Each row was made from one small tree. Brackets hold a mark, then the marks that hang from it, in the order of their numbers. Every link used is in the known rows. Write each row's tree.
Known rows:
[Z_792 Z_145]: [  2.1   0.4  12.4 -24.0 -11.9  27.0  17.9   3.5  16.5   4.9  47.2  12.0
 -32.8 -29.6 -33.2  16.4  20.8  -0.1  -6.4   2.6 -42.2  45.1  -8.9   8.5]
[Z_617 [Z_792 Z_306 Z_490]]: [-14.1   1.0  20.6 -15.6 -25.2   3.4  -0.1  -3.1  12.5  14.2  54.9  20.2
 -13.9 -15.6  -2.1  -7.1  13.8 -24.2  -5.4  14.0 -33.5  45.3  17.3   6.8]
[Z_882 [Z_792 Z_145 Z_214 Z_617]]: [ 19.9   7.4  -1.6 -36.6 -36.8  41.4  37.1 -21.0  39.7  41.5  59.0  29.6
 -28.0 -21.1 -28.3   4.1   4.3 -21.5 -12.2  27.6 -54.1  62.5  -3.5  22.9]
[Z_452 [Z_792 Z_214 Z_306 Z_468 Z_490]]: [ 14.2   2.9  20.6 -31.6 -56.7  33.3  11.6   4.0  13.1  29.5  65.5  26.7
  15.0 -35.0  14.6 -13.8 -16.7 -14.5   3.5   8.7 -21.8  49.9  35.0  16.7]
[Z_882 [Z_792 Z_145 Z_214 Z_306 Z_490]]: [ 23.7  -0.6  -2.5 -15.2 -26.9  47.9  29.7  -6.9  48.6  27.3  52.2  27.6
 -22.6 -11.9 -29.3   2.3  -1.6 -27.5  -2.0  20.0 -39.7  55.4  14.5  45.2]
[Z_882 [Z_792 Z_214 Z_306 Z_490]]: [ 14.9   5.0  12.9 -11.2 -29.5  30.8  22.4  -1.4  32.8  20.1  49.2  24.1
 -18.7  -9.2 -25.3   2.4   3.3 -31.2   6.2  27.1 -34.2  60.8  24.6  27.0]
[Z_617 [Z_792 Z_145 Z_214 Z_468]]: [  9.3   1.2 -13.6 -31.8 -36.2  32.3  21.2 -20.5  26.4  42.2  68.0  26.9
 -10.4 -42.5  -5.5  10.5 -10.6  14.1  -8.1  11.8 -39.1  38.7  -8.1   2.0]
[Z_617 [Z_792 Z_145]]: [ -8.2   1.3   4.2 -25.6 -18.6  15.6   9.5 -10.1  20.5  21.6  56.9  18.2
 -31.0 -34.6 -21.8  14.3  20.0  -6.7 -13.5  19.1 -41.8  44.1  -8.1  -0.6]
[Z_882 [Z_792 Z_214]]: [ 11.9  11.8  13.0 -17.0 -26.2  25.8  25.0  -3.2  25.9  21.1  49.4  17.8
 -32.8 -23.2 -41.2  22.5  14.6 -17.6   7.0  38.4 -38.1  64.9   8.9   1.3]
[Z_629 Z_306]: [ -4.4  12.4  29.5 -14.4  -5.1  -4.0  -3.7   6.1   7.0  -1.5  38.7   8.1
 -33.7 -16.1 -16.2  13.3  21.3  -3.2  -1.4  30.3 -23.9  45.8 -10.2 -20.4]
[Z_792 Z_145 Z_214 Z_452 Z_468 Z_617]: [ 32.4  -2.9 -13.5 -49.2 -55.5  58.3  45.3 -25.9  28.9  43.1  76.0  34.5
 -10.8 -43.2   4.5  -9.2 -14.8  18.2 -20.8  -8.8 -56.6  43.3 -17.4  31.2]
[Z_882 [Z_792 Z_145]]: [  7.4   7.3   7.5 -23.8 -11.2  27.1  25.3  -3.4  35.1   8.8  44.2  20.5
 -38.5 -16.4 -44.0  22.2  19.7 -20.6  -3.3  27.8 -45.0  59.5   1.4  10.3]
[Z_490 [Z_792 Z_145 [Z_306 Z_417 Z_629] Z_452]]: [ 12.5   6.6 -16.8  -1.8   3.6  18.3  12.1 -13.7  37.1  20.1  61.5  14.0
 -60.7 -17.2   7.3  -0.2   8.4 -15.4 -51.8  49.5 -22.3  46.8 -31.9  10.0]
[Z_452 [Z_792 Z_214 Z_306 Z_468 Z_617]]: [ -1.3  14.2  20.0 -46.9 -70.3  35.3  18.9 -11.8   0.4  33.3  78.8  36.5
   9.3 -30.6  15.3 -15.6 -14.6 -22.8  -0.8  13.3 -42.8  54.4  28.3  10.4]
[Z_792 Z_306 Z_452]: [ -4.2   4.7  16.6 -16.8 -31.3  34.8  20.6   1.1   8.8  -8.1  62.6  21.8
 -35.6 -21.9 -24.5   9.5  21.1 -11.3  -2.6   5.1 -49.1  47.8   5.6  24.2]
[Z_145 [Z_792 Z_617]]: [ -8.1   9.9  46.2 -51.4 -55.6  15.9  15.3   3.0 -12.5  10.2  56.1  18.2
 -14.9 -29.3  -0.6 -11.3  18.7 -27.4 -15.8   3.9 -40.1  65.6   9.0  -5.0]
[Z_490 [Z_792 Z_145 Z_214]]: [ 17.6   4.4  -8.6 -18.7 -20.1  36.8  34.5  -1.6  30.5  37.2  52.9  10.1
 -32.9 -52.1 -22.9  19.3   7.0   2.1 -24.1  28.0 -33.7  55.1 -15.2  11.5]
[Z_490 [Z_792 Z_214 Z_468]]: [ 12.5  12.5  -0.6 -24.0 -27.4  20.2  33.5  -0.6  13.8  32.1  53.0  14.0
 -11.1 -47.3  -2.5  14.8  -7.0  10.1 -11.6  24.9 -30.9  55.0  -2.4 -14.2]
[Z_792 Z_145 Z_214 [Z_306 Z_629] Z_468 Z_490]: [ 25.1  -4.8  -7.1 -15.6 -18.5  33.9  15.6  -9.0  30.9  27.5  57.1  22.1
  -7.8 -14.4  11.1 -15.0 -20.8   0.4 -11.9  -0.7 -25.1  31.8  -7.5  25.5]
[Z_140 Z_792]: [-11.0   2.4  40.4 -29.9 -29.7  25.2   5.5   8.0 -15.1  -0.4  44.8   8.9
 -25.9 -35.8 -19.2  17.0  25.0 -15.8  -3.0  -5.0 -31.0  56.1  -2.8  -1.1]
[Z_792 Z_145 Z_214 Z_452 Z_468 Z_490 Z_617]: [ 45.9 -12.1 -11.2 -48.6 -54.6  54.4  43.0 -23.0  37.8  52.3  69.1  33.3
   3.3 -42.8  20.2 -25.8 -21.1  17.7 -25.6 -16.2 -46.0  41.6 -12.0  40.9]
[Z_452 Z_792]: [ -6.6   9.9  38.2 -30.7 -36.0  11.5   2.5  11.9  -0.6  10.0  54.8  11.9
 -20.1 -40.5 -17.4  11.4  24.1 -20.9  -1.7  26.5 -26.9  59.2  19.8 -11.4]
[Z_490 [Z_792 Z_306 Z_452 Z_468]]: [  1.4  11.9  -2.0 -23.6 -31.0  29.4  36.5  -3.6  15.3   6.7  62.9  25.6
 -18.8 -33.0   3.9   7.2  -1.4  -4.2 -18.8  16.9 -44.8  52.5   4.0   9.8]
[Z_140 [Z_792 Z_214 Z_490 Z_617]]: [ 15.7  -7.3  33.6 -43.1 -55.8  35.7  14.2  -6.5  -1.1  41.9  52.3  17.3
  -2.0 -40.8  12.3 -17.8   3.3 -16.3 -16.1 -12.9 -28.4  58.2  -2.8  20.9]
[Z_468 [Z_792 Z_145 Z_214 Z_306 Z_452 Z_617]]: [ 19.9   0.2 -14.8 -45.9 -41.9  76.8  41.5 -27.6  37.1  48.4  66.7  34.6
 -26.5 -17.3  -6.1  -4.2  -7.9  -1.0 -10.9  -6.1 -79.7  45.2 -15.7  49.3]
[Z_140 [Z_792 Z_617]]: [-12.1   3.9  40.8 -45.2 -43.0  23.5  10.1  -4.8 -17.1  13.2  51.0  17.5
 -17.8 -30.6  -2.3  -1.5  20.9 -23.7 -12.7  -8.7 -42.3  59.5  -5.0   2.4]
[Z_792 Z_214 Z_306 Z_452 Z_468 Z_490 Z_617]: [ 26.5  -2.9   1.9 -38.9 -61.1  46.1  35.9 -18.7  20.3  35.9  72.5  37.4
   7.1 -25.0  24.2 -30.5 -19.2   0.4 -12.8 -12.8 -48.3  44.9   8.1  38.5]
[Z_490 [Z_792 Z_145 Z_214 Z_306 Z_452]]: [ 19.2   2.0 -20.3 -14.6 -36.7  61.5  44.1  -9.7  37.8  31.4  71.4  23.0
 -39.3 -48.0 -17.5  12.5   2.0  -5.1 -29.1  23.1 -45.9  52.5 -11.0  45.0]

Write each row's tree:
[  5.3   9.4  -9.0 -28.2 -37.3  43.6  39.6 -15.4  25.4  41.4  65.7  26.3
 -24.4 -32.7  -6.4  -3.0  -1.5 -19.2 -29.0  19.7 -52.2  56.3  -6.2  30.7]  [Z_490 [Z_792 Z_145 Z_214 Z_306 Z_617]]
[ 15.6   7.3  19.5 -45.2 -30.0   5.5  27.6 -11.8  24.8  26.7  43.9  31.8
   6.0  -6.0   9.1 -17.7  -5.8 -20.3  -5.9  13.4 -43.1  61.5  16.6  -2.5]  [Z_882 [Z_792 Z_468 Z_490 Z_617]]
[ -3.8   3.4  38.8 -25.2 -39.4  16.1  -0.2  13.9   6.3   9.5  55.0  17.7
  -5.7 -26.5  -1.2  -9.5  13.4 -34.4  -2.0  15.1 -23.9  55.0  35.1  14.4]  [Z_452 [Z_792 Z_306 Z_490]]
[ 18.8   5.2   5.9 -56.8 -63.6  43.3  25.9 -16.1  18.3  50.5  75.0  32.9
   5.9 -47.3  12.4 -11.0 -16.0  -5.1 -14.4   9.2 -40.6  51.6   7.3  11.8]  [Z_452 [Z_792 Z_145 Z_214 Z_468 Z_617]]
[ -0.1  -8.6  26.0 -43.8 -43.5  45.7  14.7  -8.5   4.8  19.3  53.2  27.5
  -6.7 -18.8   9.7 -21.8   4.6 -33.8 -21.4 -27.5 -44.5  50.9   0.6  46.1]  [Z_140 [Z_792 Z_145 Z_306 Z_490 Z_617]]
[  6.2   0.4  48.3 -51.3 -55.4  12.7  13.2   5.4  -3.2  19.4  49.4  16.6
  -1.2 -29.7  15.5 -28.1  11.7 -27.9 -20.7  -4.7 -29.6  64.5  13.8   4.0]  [Z_145 [Z_792 Z_490 Z_617]]
[ 33.4 -10.3  16.4 -55.2 -73.4  53.5  29.8 -18.6   7.1  48.2  66.7  30.8
  10.7 -48.9  35.2 -25.9 -16.7   1.8 -22.7 -24.2 -34.6  52.9  -6.6  30.2]  [Z_140 [Z_792 Z_214 Z_452 Z_468 Z_490 Z_617]]
[ 13.8   0.2  10.3 -21.3 -34.7  31.5  20.8   0.9  13.1  17.3  54.3  23.1
   5.5 -20.7   2.8  -8.1 -15.1   2.2   7.4  -7.7 -31.7  41.7  17.5  18.6]  [Z_792 Z_214 Z_306 Z_468 Z_490]
[ 17.0  -4.2  -7.0 -25.2 -55.2  36.6  21.7 -19.7  28.1  38.9  77.0  34.8
   0.4 -34.7  19.1 -13.4 -16.0   1.9 -10.3   7.1 -35.9  39.8  10.8  26.0]  [Z_617 [Z_792 Z_214 Z_306 Z_452 Z_468 Z_490]]
[ 13.7   7.2   1.1 -13.1 -30.5  21.6   6.9 -26.0  17.8  33.0  74.9  22.7
 -45.3  -6.4  15.9 -20.6   1.0 -15.2 -32.2  34.9 -30.9  44.7 -22.7  11.4]  [Z_792 Z_214 [Z_306 Z_417 Z_629] Z_452 Z_617]
[ 37.3  -5.6 -12.6 -18.0 -40.3  63.9  39.3 -13.1  58.1  30.8  64.0  33.4
 -29.0 -21.8 -23.1  -0.5  -2.5 -21.3 -11.4  18.8 -44.3  55.9   7.7  62.3]  [Z_882 [Z_792 Z_145 Z_214 Z_306 Z_452 Z_490]]
[ 31.9 -10.8  -0.8 -51.5 -41.6  38.5  36.3 -17.8  31.3  33.6  60.9  32.4
   1.4 -32.6  21.2 -26.2 -10.9  10.6 -27.7 -20.0 -49.8  42.0  -9.6  31.4]  [Z_792 Z_145 Z_452 Z_468 Z_490 Z_617]
[-15.1   5.9   8.6 -18.1 -38.1  23.9  12.2 -13.0  13.2   9.0  73.0  28.0
 -34.7 -26.3 -12.9   7.5  20.5 -17.6 -10.2  21.6 -48.5  46.6   6.5  14.5]  [Z_617 [Z_792 Z_306 Z_452]]
[ 20.5   7.4 -15.0 -43.4 -37.9  35.7  45.4 -19.2  26.8  52.1  61.7  26.3
  -5.6 -45.1  11.1  -3.4 -16.8   6.7 -30.2  13.9 -46.3  53.6 -14.4   7.4]  [Z_490 [Z_792 Z_145 Z_214 Z_468 Z_617]]
[-11.7   6.7   3.9 -11.1 -24.9  10.0  -1.0 -17.6  16.7  13.9  71.0  24.1
 -44.5 -15.7  -0.6   2.0  16.0 -15.3 -19.7  37.1 -32.4  44.0  -2.6   1.0]  [Z_617 [Z_792 [Z_306 Z_417] Z_452]]
[ -2.8  10.6   6.5 -14.1 -26.9  28.5  31.0   0.9  16.3   5.8  60.3  18.7
 -37.6 -34.7 -13.0  11.6  18.1 -15.4 -22.3  26.9 -44.7  57.9   1.5  17.1]  [Z_490 [Z_792 Z_306 Z_452]]
[ 21.0  -2.0 -11.6  -8.4 -27.7  53.6  21.8 -13.9  32.4  21.5  72.9  22.1
 -46.9 -25.9 -17.5   3.0   5.0  -4.9 -20.8  15.8 -39.9  38.3 -21.5  39.4]  [Z_792 Z_145 Z_214 [Z_306 Z_629] Z_452]
[  0.5  11.5  11.9 -16.4 -30.0  34.9  28.2  -6.1  27.4  -3.3  60.1  29.9
 -41.7  -8.4 -35.6  15.4  20.6 -32.7   0.0  30.4 -52.2  62.5  15.6  25.6]  [Z_882 [Z_792 Z_306 Z_452]]
[ 12.2   4.5   0.1 -26.8 -31.9  61.0  30.0 -10.0  23.8  27.7  58.4  23.2
 -31.9 -20.7 -18.9  14.0   1.7   3.1   7.4   4.5 -63.0  46.7  -3.5  28.6]  [Z_468 [Z_792 Z_214 Z_306 Z_452]]
[  9.5  -2.2 -13.1 -37.2 -35.9  33.0  24.9 -22.1  29.6  27.3  71.8  31.7
 -19.2 -42.8   1.0   6.1   0.0  12.7 -20.1   8.2 -46.8  38.1 -12.3   9.2]  [Z_617 [Z_792 Z_145 Z_452 Z_468]]
[-10.1   2.8  16.1 -52.8 -48.0  50.2  21.6 -16.4  -5.7  11.4  62.6  36.2
  -2.0 -17.9  11.4  -9.5  -7.9 -21.4 -12.0 -29.2 -54.6  46.6  -2.0  29.3]  [Z_140 [Z_792 Z_145 Z_306 Z_468 Z_617]]
[ 16.0 -11.7  18.7 -43.8 -30.2  39.2  15.3   0.9   8.0  16.7  42.9  19.2
   3.9 -37.7  10.7  -4.3  -6.1  -0.2 -12.4 -30.4 -26.2  45.0  -5.1  19.4]  [Z_140 [Z_792 Z_145 Z_468 Z_490]]
[ 14.7  -5.2   5.0 -33.7 -38.1  12.0  15.6 -13.4  23.6  30.2  62.4  26.1
  -2.4 -38.2  19.7 -10.4  -1.3   8.3 -16.5   6.9 -32.4  42.9   2.5   0.3]  [Z_617 [Z_792 Z_452 Z_468 Z_490]]
[  9.2   2.7   5.8 -13.7 -44.1  50.9  27.2  -4.6  15.1  11.7  70.4  22.2
 -33.5 -32.0 -24.5   9.7  11.1  -4.1  -1.4   9.1 -46.8  47.9   2.7  33.7]  [Z_792 Z_214 Z_306 Z_452]
[-15.7  15.7  32.8 -33.9 -39.4   5.0  -6.5  -7.0  -1.6  17.9  66.3  24.0
 -21.4  -9.7  10.6 -16.7  11.5 -40.0 -16.5  34.2 -30.1  58.1  18.8  -5.8]  [Z_452 [Z_792 [Z_306 Z_417] Z_617]]
[ 22.5  -5.5  25.1 -29.6 -72.3  54.5  24.2   5.0  13.5  18.6  69.2  22.7
 -13.4 -40.9   3.3 -15.4   2.0 -19.4 -14.3  -1.6 -26.9  59.0  18.4  43.9]  [Z_145 [Z_792 Z_214 Z_306 Z_452 Z_490]]
[ 29.6 -16.8   9.2 -46.0 -43.6  55.6  25.2  -6.5  18.3  21.4  54.7  24.6
  -3.1 -47.7  15.7  -6.6  -6.3   5.9 -22.9 -31.4 -30.8  44.7 -12.2  36.5]  [Z_140 [Z_792 Z_145 Z_452 Z_468 Z_490]]
[ 27.6  -4.3  -5.6 -39.0 -51.5  57.2  40.0 -21.2  30.3  41.3  73.0  27.1
 -29.2 -44.7 -12.7  -4.1   4.5   6.0 -24.1   1.1 -55.9  48.2 -20.1  38.9]  [Z_792 Z_145 Z_214 Z_452 Z_617]
[ -1.5  -1.5  30.0 -24.3 -23.6  16.8  -4.3   0.3  -7.3   3.6  46.8  18.7
  -2.3 -10.4  26.3 -15.0  -5.4 -22.5 -10.4 -11.8 -16.9  43.6   0.9   5.6]  [Z_140 [Z_792 [Z_306 Z_629] Z_468 Z_490]]
[ -1.5   6.4   9.9 -28.9 -17.8  45.4  23.4  -5.3  17.2   9.4  50.2  21.8
 -34.2 -10.1 -18.2  13.4  13.1  -4.4   5.4   1.0 -66.5  46.8  -1.3  18.6]  [Z_468 [Z_792 Z_306 Z_452]]
[-17.2  17.3  17.0 -26.8 -26.5  10.8  26.1  -4.9   3.5  14.7  55.2  21.2
 -23.2 -18.8  -2.0  -4.0  13.9 -30.7 -22.3  24.5 -50.8  61.1   5.7   3.5]  [Z_490 [Z_792 Z_306 Z_617]]
[-15.1   5.8  -5.1 -28.8 -26.8  25.5  14.4 -16.0  18.0  12.8  66.5  33.0
 -12.5 -18.0  -4.9   5.9  -3.6  -7.5  -5.1   5.2 -48.9  36.2   5.0   8.7]  [Z_617 [Z_792 Z_145 Z_306 Z_468]]
[ 23.9   4.3 -28.2 -24.5 -41.2  62.1  49.3 -14.4  37.1  33.2  74.0  30.5
 -19.9 -46.6  -0.6   8.2 -16.8   6.9 -25.8  13.4 -46.5  47.4  -8.2  37.6]  [Z_490 [Z_792 Z_145 Z_214 Z_306 Z_452 Z_468]]
[  5.0   9.7  18.4 -24.6 -36.6  16.1  -0.3  -6.9   2.1  -0.8  68.7  22.7
 -30.1  -9.6  29.7 -15.5  -4.6 -17.5 -28.3  22.8 -14.0  48.8  -5.6  -7.7]  [Z_145 [Z_792 [Z_306 Z_417 Z_629] Z_452 Z_468]]
